Each row was made from one small tree. Brackets hold a mark, then the marks that hang from it, in alphabetical order. Every link used is in the known rows. Write each row's tree.
Known rows:
(H (T (E M))): [ 20  -3   7 -14   2   6 -26 -22   1  -7 -12  -1  -1   9 -23  -2 -14  18
  -6   2 -13  23 -16   1   2  11  -1  27 -24  47 -28 -33 -21 -33  -2  -3
 -15   7  36  -1  -7  14   7   4   0  11 -13 -27   7  52 -13 -11  26   4
   1   9  12  41  -7  -1]
(H (T (E Y))): [ 16   1  11 -10  -7  -5  -2 -26   6  -3  -5  -2  -5   4 -22  -5 -12  15
  -7 -10 -12  24 -15   2   6  10  45  23 -29  38 -34 -38 -16 -22  -1  11
  -6  17  38   0  -7  -2 -11   7   0   8  -6 -50  14  54 -25  -9  19   4
   7   1  18  -5  -3   4]
(Y (E B)): [ 24  -8  -6 -14   5   6 -10 -25  -2 -11 -34 -15   9   8 -28 -19 -20  12
  -2   2 -23  16 -15  -4  39  12  25  23  -3 -16 -32 -23 -31  -3  -1   2
 -10  -1  15 -22 -23  -2 -19  -4  17  19  -3 -30  11  48 -18   4  34  16
  -7   5   5 -16  -4   3]
(E B M (Y T)): [ 12 -27 -25 -20   2  -7   6 -19   1  21 -10  -3  26  16 -19 -10 -28  15
  -2  12 -10  -2 -25 -11  -2  13   7  22  -8  10 -31 -22 -40 -28  -5 -21
  -6 -14 -13 -11 -12  -2 -19  -9   5  16  20  -8  20  49 -37 -18  11  13
  -7  -1  14 -39  -8   0]
(H T): [ 24   0  18 -11  -4  10  -1 -27   1 -13 -12   0  -5   7 -29  -8 -14  19
  -1   5  -8  20 -12   0  28  19  11  23 -30   9 -22 -28 -21 -22   7  -4
  -6  11  33  -7  -3   7 -10   2  -5   4 -15 -42   9  45 -18   2  23   9
  11   9  15  27  -1   0]
(H (T K L Z)): [  9   2  14  13  -2   5  16 -14 -25 -20 -25   9 -23  10 -22  10   6  14
 -15  -9 -14  14 -17  16  27  15 -28  -2 -29 -17 -28 -39  -9 -14   0 -14
  12  36  28 -10  19   6 -23   0 -13 -18 -33 -41   5  41   0   6  39  -6
   4   5  28   8   2   5]
(E M): [ 18  -9  -1 -21   3   9 -16 -21  -1   2  -8  -1   1  14 -24  -4 -17  14
   2  12 -17  13 -14  -4   7  14   1  33 -17  -4 -24 -27 -25 -23   6  -7
 -15  -5  23 -19 -16  11   0  -4   2  14  -6 -14  17  47 -12  -3  27  12
  -7  11   9  35  -1  -3]
(T Z): [ 19  -5  10  -4  -5   5   2 -21  -9  -2  -4   4  -9   6 -30  -6   0  16
  -3   6 -16  16 -10   5  26  18  11  18 -33 -30 -26 -34 -16  -9   8 -10
  -5  12  27 -21   1  10 -12   1  -2   5 -13 -22  10  42 -16   2  28  12
   2   5   6  15   3  -3]
(T E K L Z): [  4  -9   7   9   4   0  -6  -3 -28   2   6   5 -22   2 -21  11  12  14
 -23 -10 -32  16 -12  20  17   6  26  -1 -20 -19 -33 -43  -7 -11  -3  10
   8  43  32  -9  15  -2 -10  -2  -3  -7 -28 -46   8  39   0  -7  45  -5
   2   0  21  17   2  10]
(N (T E K Z)): [  1  -5   8   9   0   6   1  -9 -22  -2  -5   2 -18  15 -26  -6   9  17
 -13  -3 -20  18  -6  18  31  18  15   8 -35 -51 -37 -47 -11  -5   1 -25
   4  43  35 -22   9  11 -11   2 -18 -25  -5  -8   9  40   9   3  45  -3
  -1   0  18  21   7  14]
(E B): [ 19 -16   0 -16  -1  10   0 -27  -2  -3  -1  -3   7   5 -31 -19 -15  13
  -2  11 -21  14 -15  -2  31  17  33  27 -11  -8 -25 -31 -24 -18   5  -5
  -6   2  18 -18 -15   6 -11  -5  10  13  -5 -25  15  50 -22  -6  26  12
   4   3   7  -7  -2  -4]
(L (E M Y) (T K)): [ 16  -6  -2 -17   0  -8  -4   1  -8  13  -9 -13  11  37 -26  -3 -21   6
  10   0  -9   8 -16  -7  -1  16 -15  27 -23 -18 -34 -25 -32 -10 -10 -18
 -11  -2  -1 -23 -14   7  -9 -15  -2  12  14 -13  55  47 -34  -2  35   9
 -16  11  14  -2 -11  12]
(H (T L)): [ 23  -3  14  -1  -1   6  11 -19  -3 -18  -5   5 -12   3 -25   5  -7  25
  -8  -6 -17  16 -21   1  31   8  24  16 -18  17 -25 -33 -19 -25   3  14
   0  20  33   3   8   4 -14  -2   0   2 -25 -60   6  40 -10  -3  29   3
  13   8  29  19   1   3]
(N T): [ 16  -7   9 -13  -5   9   8 -27  -8  -8   5   1  -9  16 -29 -17 -15  22
   5   9 -14  16 -13  -4  35  17  41  27 -24 -45 -31 -35 -24 -12   5  -2
  -6  13  33 -22  -5   9 -14   1  -7  -5   4 -19  15  39  -2   1  37   7
   1   7  19  22  11   8]
(V (E M)): [ 16 -11  -6 -21   4   5 -11 -24  -4 -17 -34  -6   9  21 -23 -12 -17  15
   2  10 -20  11 -14  -8   2   9 -31  35 -12   0 -22 -26 -26 -20   8 -21
 -16  -9  16 -22 -11  16   2   0   3  25   5 -10  25  41 -23   8  27  15
 -20  11   8  25  -2  -1]
(K (T (L E) Z)): [ 14  10  -6  11  -1  -4  33  -4 -10  12  11   1  -5   4 -22  -5  -3  18
   3 -16 -21  13 -13   3  36  17  -3   9 -25 -27 -41 -34 -13   0   4 -10
  -1  21  16 -18  12   1 -13  -6   3   4 -25 -13  13  36 -16   5  48  23
 -15   5  23 -15  -2   8]
(V (E M Y)): [ 12 -14  -9 -26  -2  -5  -2 -25  -5  -9 -40  -6  17  25 -17 -13 -13  11
   9   7 -20   8 -21  -4 -10   7 -22  36 -10   0 -24 -30 -26 -14   4 -13
 -19 -14   7 -26 -17   3  -6  -2   4  31  17 -14  36  47 -35   7  18  16
 -13   8  12 -17  -4   2]
(K T): [ 17  -3   5  -9  -5   8  -4 -24   5   5 -11   5   5   9 -38 -12 -15  23
   5   6 -15  13 -20   1  21  19  12  17 -26 -23 -27 -29 -21 -14   9 -12
   1   9  24  -8  -1   1  -5  -1  -1   9 -12 -25   5  47 -25   1  30  13
  -4   3  17  24   7  -5]
(V E): [ 19 -15   6 -16   0   7  -3 -29  -4 -16 -14  -7   5  15 -31 -18 -15  15
   5   3 -26  15 -12   0  15  13  10  29 -14 -12 -21 -34 -24 -14  12  -6
 -11   5  21 -19  -9  11  -6   1   2  21  -3 -28  27  43 -23  10  23  12
 -10   5  10  21   3   3]
(K (T (E B) L Z)): [  4  -9  -9   7   3   3  18 -12 -11   4 -16   7   8   1 -20  -3   5  17
 -15 -14 -32   7 -20  12  29  10  24   4 -16  -2 -40 -37 -14  -8   3   1
  10  29  18  -2  17  -1 -18  -1   4   2 -21 -29   0  42 -15 -14  42  14
  -6   3  18 -33   3   5]
(Y (T (E M))): [ 20 -26  -4 -13   9   4 -30 -18  -3  20  22  -3  11   4 -24  -6 -25  21
 -12  10 -19  10 -19  -5  -9  14  30  20 -17  35 -33 -25 -29 -33   0  -5
  -9   3  11   8   0   6   9   1  -3  11  -1 -28   8  45 -21 -23  26   7
 -13   2  15  50  -1   2]
(K (T Z)): [ 12  -1   5   1  -5   8   9 -20  -8  -1 -22  13   1  12 -40  -5  -3  20
   0   5 -12   9 -12   9  25  24 -12  13 -38 -35 -29 -28 -20  -5  11 -29
   4  18  25 -13   8   4 -15   2  -5   0 -17  -9   1  40 -22   6  33  18
  -4   4  14  10   3  -2]
(H (T K)): [ 13   0  16  -2  -3   4 -11 -23  -6 -12 -21   3 -14  13 -31  -4 -11  13
  -2   2  -7  19 -16   8  20  20 -17  14 -26  -6 -24 -33 -19 -24   1 -22
  -2  22  36  -8   3   9  -9  -3  -9  -4 -21 -33  10  53  -6   9  26  -3
   7   6  16  34   2   3]
(L (E M) (T K)): [ 21  -8   7 -12   1   1 -18   2  -8   5  -1 -14   7  33 -32   0 -24   3
   3   9  -9  15 -10  -4  11  20 -23  26 -25 -20 -32 -22 -30 -13  -6 -22
 -15   1   7 -21  -7  19  -3 -13  -2   8   1 -12  45  48 -19   1  41   7
 -21  14   9  43 -10   6]

Which tree is each row?
[ 12   5   0   5   3  -6  22  -6 -16   6  24 -10 -22  10 -20  -6  -5  17
   0 -15 -20  16 -12   5  43  11  23  13  -7 -56 -43 -36 -14  -2  -1  -3
  -4  30  22 -35   4   4 -11 -10  -3 -12 -13 -19  29  35   9   8  54  -1
 -10   3  31   7   2  18] : (N (T K (L E)))
[ 17 -22 -11 -20  -4  -7  -4 -18  -1  24   3   1  14  16 -25  -3 -30  19
  -3  10  -5   0 -25 -10 -13  16  13  18 -20   8 -35 -24 -32 -25  -3 -17
  -8 -13  -5  -3  -5  -1 -10  -6  -6  14  10 -23  21  43 -34 -15  13  10
  -5   0  20  -3  -5   2] : (E M (Y T))
[  8 -13  -7 -17  -1  -4   0 -24   1   9  -2  -7  11   1 -18 -15  -7  10
  -9  -5 -26  15 -14  -3  15   8  71  25  -9  16 -34 -40 -24 -19  -3  17
  -8   7  20 -11 -20  -6 -17  -2  18  14   6 -35  21  55 -28 -12  22  12
   8  -3  12 -38  -5   3] : (T (E B Y))
[ 21 -12 -17 -23   8   6 -17 -19   0 -12 -53 -13  15  15 -20 -15 -23   6
   0   9 -25  14 -21  -6  22  10  -8  26  -1  -4 -34 -19 -33  -5  -3 -13
 -14 -13  11 -28 -25   5 -11  -6  16  24   5 -10  11  49 -16   7  33  14
 -11  12   8 -17  -6  -2] : (Y (E B M))
[  9 -33 -29 -25   5  -9   9 -22  -1   4 -35 -11  33  23 -17 -20 -34  12
   6   8 -13  -6 -27 -12 -12   9 -19  27  -2  16 -31 -24 -39 -23  -6 -33
 -10 -19 -21 -10 -11   5 -15  -5   3  23  30  -3  30  44 -43  -6   9  15
 -20   3  18 -50  -7   4] : (V (E B M (Y T)))
[  2  -4   2   9   0  -8   8  -6 -27   4  -5   3 -19   5 -15   8  14   9
 -23 -20 -32  12 -14  18   9   4  29  -2 -21 -17 -36 -50  -7  -8  -7  14
   9  39  24 -10   7 -12 -19  -3   1  -7 -17 -50  17  40  -9  -7  41  -4
   5  -2  28 -21  -1  11] : (T (E Y) K L Z)
[ 23  -7   4  -8   2  -1   3   5  -9   4  -7  -5  11  26 -28  -7 -17   7
   9   8  -8   8  -9  -8  17  20 -22  30 -37 -17 -35 -23 -32  -4   0 -27
 -13  -2   7 -24  -6  25  -8  -5  -2  13   4  -3  43  40 -26   2  42  26
 -19  14   4  15 -10   6] : (L (E M) (T Z))
[  4   3   5   3   2   7 -19 -15 -16  -9 -31   2 -12  13 -20   7   1   9
 -11   1  -6  20 -13  13   1  16 -53  10 -40  18 -29 -37 -14 -17  -2 -36
  -2  28  35  -9   5  16  -4   0 -13  -6 -15  -8   5  51  -4   3  33   1
  -7   9  10  31  -5   3] : (H (T (E M) K Z))
[ 20  -4  -9  -7   4  -4  25 -12  -5  14  29 -14  -1  -2 -14 -15 -14   8
  -2 -14 -30  14 -13  -1  41   8  47  24   3  -6 -35 -30 -24 -13   0  13
 -11   7   9 -20 -12   5 -14  -7  23  16 -15 -27  28  44 -20   0  39  15
  -9   5  16 -28 -11   6] : (T (L (E B)))
[ 12  -3  18  -3   2   5 -19 -23  -8  -7  -7   2 -15   6 -28   1  -5  16
 -11  -6 -15  23  -9  11  15  15   8  11 -30  18 -31 -38 -12 -23  -1  -7
  -2  33  41   3   4   3  -1   2  -8  -4 -21 -39   3  53  -3  -3  31  -8
   9   3  17  47   1   6] : (H (T E K))
[  4 -14 -16 -11   6   8 -11 -17 -14  -3 -21  -8  -1  23 -19  -9  -6  14
 -10   3 -22   8 -14   6  21  14  -4  20 -10 -23 -37 -37 -22 -19  -7 -23
  -3  20  22 -25  -6  10  -4  -9 -10 -11  12  10  17  51   4  -8  44  -2
 -11   7  15   4   4   5] : (N (T (E B M) K))
[  7 -16  -2  -6   8   5 -18 -19  -7   4  -1  -7   1   4 -24 -10  -4   8
 -13  -2 -27  21  -9  10  18  14  31  11 -13  -2 -32 -37 -18 -19  -3  -5
  -3  22  24 -12  -6   3  -4  -5   3   3 -12 -26  11  53  -6  -4  36   0
   0   1   7   9  -2   3] : (T (E B) K)
[  0 -11 -21 -17   4  -6 -13 -20  -8   9 -27  -9   9  18 -17  -8  -8   7
 -12   0 -23  10 -16   5  -5   6   1  16  -7   7 -34 -38 -23 -20  -9 -12
  -5   6  12 -19 -16  -4  -6  -5   7  11   8  -6  21  59 -20 -10  25   0
  -6   2   8 -29  -8   0] : (T (E B M Y) K)
[  2  -3  12   7  -2   4   9 -17 -25  -8 -17   3 -21  24 -31  -8   4  14
  -7   3 -10  10  -7  12  40  24 -12  10 -37 -76 -31 -44 -15   0   2 -33
   4  35  30 -33   6  12 -21  -2 -20 -22  -2   3  12  40   7   9  43  -1
  -1   3  20  13   9   9] : (N (T K Z))
[ 17 -17  25  -6   6   7 -32  -6 -11   0   5  -2   4  20 -40   4 -10  12
 -10   8 -18  12  -9   5  11  19  43  14 -27  -9 -27 -36 -23 -21  -1   5
   2  23  26   3   2   4  -2  -6  -7  -2 -11 -57  24  53 -18 -15  41  -4
  -1   5  12  59   4   8] : (L (T E K))
[  4  -9   5  13  -4  -1  22  -9 -33 -10 -11   9 -28  18 -19   6   8  20
 -15  -7 -18   6 -15  14  39  15   5   0 -22 -75 -37 -44 -11  -3   1 -10
  10  38  24 -27  17   9 -23  -3 -18 -27  -8 -21  13  34  14   3  50  -4
   0   5  31   0   9  14] : (N (T K L Z))
[ 10  -9   5   9   2   1  17 -12 -24  -5  10   6 -21   2 -13   1  11  25
 -16 -10 -28  12 -14  12  39   7  55  14 -21 -30 -40 -43 -10  -7   3  20
   5  36  38 -13  13   5 -14   3  -8 -18 -10 -33   8  33   8 -16  51   2
   3   5  25   5  10  14] : (N (T E L Z))
[ 17 -22  -1  -7  -3  -9  16 -15  -9  24  26   5   4   2 -23   1 -20  21
 -15  -4 -20   3 -24  -3   4  11  63   7  -9   2 -34 -28 -23 -19  -1  16
   9   6  -1   7   5 -14 -23  -5  -1  12  -4 -64  15  39 -31 -25  23   3
   0  -5  33 -14   2   5] : (E (Y (T L)))
[ 10 -30 -20 -18   0  -7  19 -29  -2   7 -17  -7  31  15 -23 -24 -25   9
   3   3 -11  -1 -27  -6   7  11  16  22  -6   7 -32 -28 -37 -19   0 -18
  -5  -8 -15  -3 -10   1 -26  -2   0  20  24 -23  27  44 -40  -8   5  18
  -9   3  18 -46  -4   5] : (V (E B (Y T)))
[ 11  -4  -1  13   1   5   6 -11 -16   3   0  12  -5   2 -24   5   6  21
 -16 -10 -28  12 -16  14  22  13  26  -1 -26  -7 -32 -35  -9  -8   5  10
   6  32  28  -2  20  -4 -11   2  -2  -4 -28 -40   0  36 -16 -15  47  10
  -2   1  24   3   7   7] : (K (T E L Z))
[ 16 -13 -11   1  15  -2 -26  -5 -18   6 -23  -5   0  13 -22  11 -26  16
 -18   0 -20   3 -30  -1   6   9 -11  -4   0 -12 -37 -24 -28 -19  -8 -11
   1   7  -4  -6   3  -6  -8 -10   0   5 -13 -40   6  36 -10  -8  41  -4
 -15   0  35  25   1  10] : (Y (E M) (T K L))
[  3  -5  -2  -3  -4  -3  17 -25  -5  -5 -26   1   3   3 -16 -11   1   9
  -5 -13 -10  18 -15   7  24   9  13  19 -27  29 -34 -42 -17 -11  -6  -7
  -1  23  23  -9  -8   2 -26   6   2   3   1 -23  14  54 -25  -8  16  15
  11   2  10 -55  -5   2] : (H (T (E B Y) Z))
[ 23 -24   0 -20   4   9 -21  -6   0  -3 -19  -9  22  25 -29  -7 -20   9
  -6  10 -19   4 -16  -6   6  14  27  32 -13  20 -26 -28 -36 -28  -3   4
 -11  -1  14  -2 -12  14  -5  -4   3  15  11 -31  28  51 -27 -23  37   9
  -8   8   4  15  -8   3] : (L (T (E B M)))
[ 13 -21 -18  -2  -1 -11  17  -9 -18  21  -2  11   6  15 -10   6 -13  19
 -13  -5 -11  -7 -28  -1  -6   9   3   3 -16  -3 -34 -28 -28 -15  -5  -6
   5  -1  -6  -2   9  -4 -22  -4  -4   5   2 -28  16  35 -25 -21  24  11
 -10   1  30 -27  -5   5] : (E M (Y (T L Z)))
[  9  -6  -8 -11  10   7 -21 -20  -3 -10 -34  -7   4  16 -19  -1 -10  10
  -8   3 -11  19 -15   5   4  11 -34  13 -14  30 -31 -35 -26 -31  -8 -27
  -9  19  23  -8  -3  12  -1  -7  -2   0  -6 -11   9  56  -5  -1  27  -1
  -7  10  13   8  -4  -4] : (H (T (E B M) K))
[  5  -6  -4   3   4   1 -16  -3 -26   1 -10   3 -15   6 -12  19   8  12
 -23  -4 -33  11 -15  17   4   5 -12   3 -17  -8 -35 -39 -10 -17  -2  -4
   4  31  24 -15  10   2  -4  -3  -5  -5 -21 -26  11  45   3  -8  47  -3
  -8   4  21  20   1   4] : (T (E M) K L Z)
